Each row was made from one path, in order. Every step used is in the known rows, and no mark comes twice. Write each row's path.
In the rows, 128 means zero.
Known rows
x/l/v/f/w/c: [152 138 212 184 132 135 124 113 117 170  90 164  85 149  93  23  95 148
 112 159 138 135 168 173]
v/f: [108 122 158 141 137 146 121 138 111 154 112 120 124 118 120  80 108 137
 128 146 149 131 149 143]
b/f/w/c/j: [144 109 203 147 198 136 109 105  66 123 131 129  82 130 101 114 102 136
 110 160 176 118 178 132]
x/l/v: [122 118 178 144 147 119 154 121 141 155 103 187 136 152 127  85 109 122
 125 119 157 140 150 136]
f/w: [120 134 139 148 156 146 142 137 128 123 108 130 126 127 135 107  70 135
 131 177 170 135 144 137]
x/l/v/f: [123 124 187 150 133 130 146 126 138 165  99 166 123 136 111  40 113 128
 119 126 146 132 160 149]
l/v/f: [127 132 169 147 140 131 135 136 101 138 105 144 103 116 109  60 120 124
 120 144 150 145 141 165]
w/s: [106 113 156 122 130 128 147 135 130 149 122 127 119 122 134 142  90 124
 100 141 172 125 145 139]
v/f/w: [125 142 150 161 142 153 132 142 124 143 109 111 106 116 112  68  70 148
 131 178 151 127 153 147]
v/f/w/c: [139 135 188 170 135 154 105 120  97 156 105 115  91 127 105  60  95 151
 117 186 137 130 161 160]
w/c: [129 104 193 138 138 141 108 114  89 156 116 147 113 147 131 116 128 133
 117 155 150 140 150 133]
b/l/v: [149 113 172 129 190 117 132 136 101 110 129 155 102 113 134 108 133 110
 128 120 181 152 132 164]
v/f/w/s/j: [ 67 160 152 160 107 134 147 127 133 148 118 113  95  94 123  86  52 138
 106 172 166 101 177 157]
s/j/c: [ 65 133 162 130 111 127 120 127 114 147 133 142 146 133 138 137 122 131
 126 152 165 100 124 115]
f/w/s/j/l/v: [ 84 147 131 177 144 123 158 135 101 137 112 149  97  90 163 124  70 112
 113 165 188 127 149 163]
b/f/x: [119 103 151 174 179 147 156 108  74 119 130 173 108 108 120 131  92 142
 133 131 175 124 180 152]
l/v/f/w/c/j: [148 146 211 155 159 127  97 134  75 140 100 143  63 120  89  57 135 143
  97 176 143 139 156 173]
x/l: [107 107 170 132 139 138 142 120 156 164 110 167 150 149 143 108 102 133
 128 122 160 126 157 113]
b/f/x/l: [114  92 174 177 167 145 163 101 108 143 127 198 121 130 123 111  81 146
 129 106 172 107 197 138]
b/f/v: [144 118 163 146 169 153 178  81 100 127 138 136 109 142 115 107  93 103
 132 162 176 117 171 128]
c/j/l/v: [121 103 163 128 197 115 116 153  68 136 117 161 124 100 157 137 167 115
 119 141 171 152 124 139]
j/f/x/l/v: [123 113 165 159 147 134 168 123  87 158 102 234 161 131 154 109 106 123
 116 125 162 162 170 172]
l/v: [127 124 157 136 156 124 143 132 108 125 109 162 116 128 125 105 119 116
 122 142 167 158 134 150]
f/w/c/j: [132 121 197 137 166 134  92 127  82 135 114 136 100 133 119 118 124 145
 106 174 162 131 153 136]
x/l/v/f/w: [131 147 174 172 141 137 153 132 146 151  90 155 105 133 105  29  76 146
 123 154 148 130 167 161]
w/s/j/f/x/l: [ 52 119 161 156 106 131 176 108 108 183 126 207 167 118 174 151  75 123
 100 119 175 117 193 150]
v/f/w/s/j/l: [ 68 139 132 181 122 143 136 142 104 161 123 107 102  78 153 103  60 136
 116 169 172 101 164 151]

Which path is each row?
[133 122 163 147 152 159 127 120  69 153 112 144 139 138 149 123  84 129
 117 193 162 164 154 153]  j/f/w/c
[124 124 146 154 165 135 177 119 120 129 136 109  84 113 119 121  27 130
 107 162 192 113 179 139]  b/f/w/s
[ 70 132 151 163 124 116 148 133  89 162 121 145  96  78 149  94 113 110
 105 137 166 118 156 160]  w/s/j/l/v/f
[138  96 200 140 190 116  84 135  41 146 112 168  96 114 146 130 184 117
 106 144 159 151 131 147]  w/c/j/l/v
[124 134 167 178 143 133 136 139  78 130 100 184  94 104 107  68 120 141
 121 151 145 144 156 191]  l/v/f/x
[108 112 179 175 122 146 140 124 123 172 106 188 128 125 119  73 105 158
 123 124 141 105 180 155]  v/f/x/l
[124 115 178 174 149 122 154 121 118 144 100 228 126 137 122  93 111 141
 120 123 158 135 165 166]  f/x/l/v
[117 125 149 114 178 145 131 145  79 126 121 137 162 113 163 143  95 122
 112 172 180 155 147 130]  c/j/f/w
[150 144 175 144 164 114 148 151 115 131 136 117  56  85  99  65  77 127
 100 160 176 129 153 201]  b/l/v/f/w/s
[131 110 192 160 174 144  77 150  52 160 116 116  92  97 135  97 140 151
 113 183 146 120 154 146]  v/f/w/c/j/l
[ 88 157 133 199 146 140 135 139  84 135 102 137 104  85 151  65  95 128
 137 168 165 135 154 159]  s/j/l/v/f/w
[120 132 125 137 160 160 152 138  93 135 114 133 162 123 164 129  60 122
 127 184 175 164 148 142]  j/f/w
[154 125 175 196 159 139 108 142  56 154 101 141  75 105 125  59 112 136
 121 184 141 152 149 178]  j/l/v/f/w/c
[ 65 132 139 132 132 148 148 113  86 143 125 158 181 120 184 142 105 105
 128 142 178 154 157 124]  s/j/f
[122 109 172 173 181 122 109 161  33 135 108 183  99  74 138 106 166 140
 116 140 153 132 150 179]  c/j/l/v/f/x
[115 130 132 125 142 146 169 138 108 147 126 125 142 107 159 143  43 117
 100 182 184 150 155 153]  j/f/w/s
[119  82 194 132 178 136  79 139  44 159 129 143 115 114 159 152 174 127
 109 149 158 134 139 125]  w/c/j/l
[ 81 133 148 208 141 131 131 136  50 141 106 196 105  75 158  86 133 132
 136 137 157 130 162 181]  s/j/l/v/f/x
[ 73 124 142 156 143 111 154 131  89 150 125 165 110  91 164 136 108 105
 111 132 184 129 144 151]  w/s/j/l/v
[148 122 182 169 177 125 136 144  71 122 126 184  84  85 106  74 135 136
 125 129 160 135 154 205]  b/l/v/f/x
[139 156 154 167 152 144 143 144 115 127  96 135  91 115 100  46  80 135
 121 178 154 144 148 173]  l/v/f/w
[129 133 142 173 151 129 151 160  96 148 114 119  83  86 130  79  72 126
 107 176 162 129 146 184]  j/l/v/f/w/s
[ 71 165 165 147  93 126 142 137 131 160 141 103  96 111 108  94  66 147
  98 181 160  72 141 149]  v/f/w/s/j/c
[133 127 160 158 188 130 112 167  68 130 104 134  93  84 136  78 127 135
 118 174 162 137 139 162]  c/j/l/v/f/w
[ 72 152 155 138 106 121 148 131 136 146 139 121 111 116 127 138  64 138
  97 180 178  83 133 134]  f/w/s/j/c
[ 52 126 145 153 115 135 165 118  73 151 128 186 150  93 173 169  82 116
 100 142 183 132 179 164]  w/s/j/f/x
